Each row was made from one small tree. Brackets hold a mark, then the marks that hang from it, in alphabetical order. Every link used is in the known rows. Write each row's tree.
(in the rows, 128 means zero)
Known rows:
[birup vomozo]: [142 136 115 117 134 129 112 113 106 134 133 107 141 111 141  97 146 132
 118 142 128 108 136 128 127 145 133 115]
[vepe nolel [teto [birup fada teni]]]: [132 109  74 156 136 156 113 163 145 115 112 117 164 110 129  28 150 146
 158 169  91 123 100 136  97 150 148 126]
[vepe nolel [teto birup]]: [167 135 109 146 145 153 126 174 140 107 100 108 154  76 129  58 161 138
 119 164 100 114 114 130  93 132 152 139]
[birup nolel [sovu fanam teto]]: [140 143 103  95 103 118 125 133 102 150 173  99 118 117 137  95 119 163
 105 142  99 133 166 109  99 136 125 152]
[vepe nolel [teto [birup fada [sovu vomozo]]]]: [138 119  88 142 135 164 116 135 113 131 123 108 169 104 138  25 116 126
 144 173  98 110 128 150  92 156 152 148]
[vomozo [birup teni]]: [138 121 110 111 101 130 128 111 124 124 149 129 141 129 129  99 119 144
 149 127 114 125 144 143 149 161 121 114]
[vomozo [birup fada nolel sovu]]: [120  92  88 119 106 125 137  99 128 167 171 130 128 133 142  66 114 115
 150 133 123 140 163 151 133 159 144 149]
[vomozo [birup fada nolel] [sovu fanam teto]]: [120 123 136  78  79 125 158 111 123 145 193 119 113 141 113  97  62 150
 141 120 106 150 208 125 116 130 119 156]
[dase birup [sovu fanam teni vomozo]]: [141 167 112  84  87 148 120  96  52 121 108  58 125 128  99 111  91 136
 157 108 118  94 183 141 145 121 104 163]
[vomozo [sovu teto]]: [136 161 142  85 108 131 125 112 112 135 165 114 127 114 127 103 105 167
 117 147 118 103 173 124 119 142 104 115]
[teto [birup [sovu nolel vomozo]] vepe]: [138 128 133 119 126 137 117 150  95 133 158  99 157  97 133  46 118 152
 117 167  89  85 142 137 112 162 108 129]
[dase [birup fada nolel teni [vomozo sovu]]]: [ 90 105  73 126 102 125 122  83 109 178 157 120 159 164 140  39 112 135
 185 143 136 118 133 128 129 161 135 112]
[dase [birup fada] [sovu teto vomozo]]: [106 147  80  86  99 126 102  86  81 140 119  59 132 139 111  73  99 150
 154 139 117  91 163 164 141 152  67 123]
[birup fada [sovu fanam] teni]: [113 122  87 114  97 131 114 117  97 133 162 114 138 145 126  78 123 155
 164 135 109 131 138 125 114 163 135 108]
[teto [birup [sovu nolel vomozo] teni]]: [105 127 105 117 118 137 101 129  93 119 168 109 161 130 130  54  94 164
 140 153  92  88 139 139 129 163  95 103]
[birup fada]: [118 132 104 110 125 126 117 117 116 122 128 110 130 119 121  87 130 137
 134 136 126 110 142 140 124 150 128 117]
[fuzat [birup fada vomozo]]: [124  94 112 119 137 121 108  88  98 149 139 115 134 132 140  92 123 131
 126 148 119 125 131 131 138 166 122  90]
[fuzat [birup vomozo]]: [146 112 125 117 139 120 113  96  94 146 136 115 137 117 148 109 133 135
 107 148 118 120 129 123 142 162 122  93]
[tisa [sovu [teto birup]]]: [121 149 140  91 131 117 104 169 107  92 128  97 131 106 102  93 110 163
 127 135 110  72 139 129 112 121 112 121]
[birup nolel [sovu teto] teni vomozo]: [126 112  63 123 115 123  96 105 106 186 181 114 147 140 170  56 136 162
 132 168 103 125 133 118 117 164 120 130]
[sovu fanam]: [145 158 133  99 113 125 132 137 101 101 132  99 125 106 114 124 127 148
 113 121 114 122 152 117 114 131 133 126]
[teto [birup teni] [vepe nolel]]: [156 110 104 152 132 143 113 172 135 125 115 117 168  94 137  41 168 161
 143 174  82 104  91 132 102 166 142 128]
[birup fada nolel [sovu teto] teni vomozo]: [103  94  50 124 112 124  93  99 108 190 182 114 145 157 164  39 128 156
 150 168 105 129 135 126 114 169 119 128]
[teto [birup fada] [vepe nolel]]: [147 104 114 142 141 142 121 168 138 124 108 107 153  93 124  36 163 143
 138 167  93 104 109 145  94 158 146 139]
[sovu fanam nolel teto]: [143 169 143  72 101 120 129 154 107 104 160  72 107 107 105 127 105 191
  92 138  86 119 177 108 107 120  79 124]
[vepe nolel teto]: [177 152 100 133 131 150 133 147 133 129 105 102 145  73 141  84 157 143
 114 168 104 127 123 127  97 137 155 150]
[vepe [teto birup]]: [148 137 115 134 143 142 119 168 126 100 117 115 147  91 125  61 156 129
 115 146 114 105 125 125 110 133 140 118]
[dase [sovu fanam nolel teni [teto birup]]]: [138 150 138  86 107 147 107 165  91  97 151  55  99 113  93 102 113 179
 125 124  75  96 199 124 127  95  63 147]
[fuzat [birup fada [sovu fanam] vomozo]]: [131  96 118 116 118 125 115  92  80 155 163 111 133 140 139  96 120 134
 135 140 112 142 146 121 122 167 132  95]
[teto [birup nolel [sovu teni] vomozo]]: [136  98  97 134 138 150 100 125  97 158 155 118 141 127 148  46 140 116
 137 140 120  97 148 127 122 133 152 161]
[dase [birup vomozo] [sovu fanam]]: [142 147 102 114 105 125 120 115  81 132 115  63 131 120 117 103 155 131
 154 119 127 115 148 135 134 132 109 111]

Which tree is each row?
[ 92 116  35 114  94 114 100 107 111 166 134  77 130 152 131  48 132 162
 173 144 109 118 137 146 139 153  82 123] | [dase [birup fada nolel teni] [sovu teto]]
[148 122 119  98 119 117 107  99  95 158 162 115 124 119 145 104 124 165
 104 161 103 116 145 124 132 170  96  95] | [fuzat [birup [sovu teto]]]
[146 118  96 147 145 156 122 167 144 109 104 107 151  92 123  40 152 133
 136 163 100 117 116 138  91 137 151 136] | [vepe nolel [teto [birup fada]]]
[158 136 107 106  91 128 115 145  97 153 172 103 142 118 140  75 145 185
 131 166  81 125 134 107  98 168 115 125] | [birup [sovu fanam [teto vepe]] teni]
[132 106 115 116 124 161 102 121  81 143 141 112 156 126 127  25 108 126
 151 154 104  77 152 146 116 161 137 163] | [teto [birup fada [sovu teni vomozo]] vepe]
[164 168 156  63  90 147 127 142  74 127 157  63 120 106 108 105  73 190
  96 151  67  98 195 106 107 125  88 186] | [sovu fanam nolel teni [teto vepe] vomozo]
[127 116 106 109 118 153 103  99  90 162 166  90 122 136 134  72 120 143
 149 150 114 101 172 132 128 140 116 141] | [birup fada [sovu nolel teni] vomozo]
[140 147 139  93 115 134 117 101 104 151 170 109 137 121 140  96 113 156
 120 152 121 104 168 121 119 142 108 112] | [birup [vomozo [sovu teto]]]
[142 165 156  69  97 149 124 115 101 139 178  93 108 118 115 112  82 184
 119 147 101  91 206 115 126 118  82 145] | [vomozo [sovu nolel teni teto]]
[118 116  64 130 115 116 112 108 106 162 130 104 157 141 143  60 144 139
 153 142 127 114 109 123 130 157 132 120] | [dase [birup nolel teni vomozo]]
[130 167 130  72 110 124 115 121  96 119 155  77 130 110 119 107  75 182
  90 154  92  94 176 130 123 140  70 133] | [sovu nolel teto vomozo]
[127 140 122  73  86 128 122 106 108 126 178  97 139 135 122  98  56 183
 125 146  83 115 179 141 146 156  62 128] | [sovu nolel teto [vomozo [birup teni]]]
[124 178 145  51 102 138 112 125  67 114 146  65 117 114 102 123  38 182
 120 142  96  66 192 124 126 109  91 177] | [tisa [sovu nolel teni teto vomozo]]
[110  70  72 157 138 128 105 150 125 159 146 124 166 133 151   4 156 133
 152 163  99 117 101 126 110 167 148 131] | [teto [birup fada nolel teni vomozo] vepe]
[146 144 146  73  96 153 135  97  91 121 156  95 123 121 110 115  53 143
 126 124 105 101 204 147 155 130  98 172] | [sovu nolel teni [vomozo birup]]
[138 116 124  75  88 150 120 104 112 154 188  94 104 140 116  88  88 163
 144 141  96 112 207 145 140 139  78 154] | [vomozo [birup fada [sovu nolel teni teto]]]
[101  84  79 145 134 138  87 118 107 142 159 126 164 152 142  25 147 133
 171 150 116 104 114 141 122 172 130  85] | [teto [birup fada sovu teni vomozo]]
[184 144 118 113 119 137 124 152 130 149 122  90 140  79 140  81 157 177
 104 183  83 110 129 129  93 156 121 153] | [sovu [teto [vepe nolel]]]
[104  85  76 124 104 111 120 103  93 163 175 128 133 152 146  77 103 151
 147 143  97 157 133 111 123 171 139 114] | [fuzat [birup fada nolel [sovu fanam] teni]]
[110  83  88 127 128 121  97  85  98 153 147 123 148 150 146  78 122 144
 147 153 113 130 115 128 144 180 120  80] | [fuzat [birup fada teni vomozo]]
[161 137 125 104 110 153 113 107  72 143 154  98 127 126 133 104 129 134
 137 130 118 113 169 115 117 131 147 151] | [birup [sovu fanam teni] vomozo]
[149 163 146  82 102 143 131 142  91 104 145  79 105 110 100 131 102 166
 116 120  99 109 185 109 124 108 112 156] | [sovu fanam nolel teni]
[134 172 122  77  83 145 125 109  55 117 122  39 117 124  92 116  80 155
 149 115 103  92 196 136 145 111  79 160] | [dase birup [sovu fanam nolel teni vomozo]]
[147 166 138  77 103 152 123 109  66 105 131  92 130 121 106 124  71 144
 120 116 110 101 185 122 125 122 132 173] | [sovu fanam teni vomozo]
[143 169 169  77  91 151 145 126  89 116 171  93 109 117 102 131  79 167
 131 122 106 107 206 106 120 107 115 151] | [vomozo [sovu fanam nolel teni]]
[110 110  72 122 122 116 119 103 111 162 123  96 142 139 132  55 138 121
 149 137 136 115 129 135 123 148 135 129] | [dase [birup fada nolel vomozo]]
[122 118 153 104 115 163 120 121  89 114 158 113 135 148 102  73  95 128
 163 114 120 100 182 120 113 117 140 135] | [teto [birup fada [vomozo [sovu fanam teni]]]]
[100 105  77  89  91 124 120  90 114 152 174 117 145 158 132  64  50 153
 143 142  96 131 170 148 137 164 101 158] | [sovu teto [vomozo [birup fada nolel teni]]]
[151 126 164  81  76 134 157 124 119 145 185 114 124 126 112  88  91 158
 143 137  96 138 194 126 111 150 112 142] | [vomozo [birup fada] [sovu fanam [teto vepe]]]
[138 125  93 142 145 134 127 171 132 121 124 119 144  91 138  47 149 123
 108 148 110 118 127 118 104 126 154 146] | [vepe [teto [birup nolel]]]
[137 110  97 107 120 108 114 104 103 178 171 118 122 118 157  92 117 158
  97 165 100 129 148 118 126 164 110 123] | [fuzat [birup nolel [sovu teto]]]
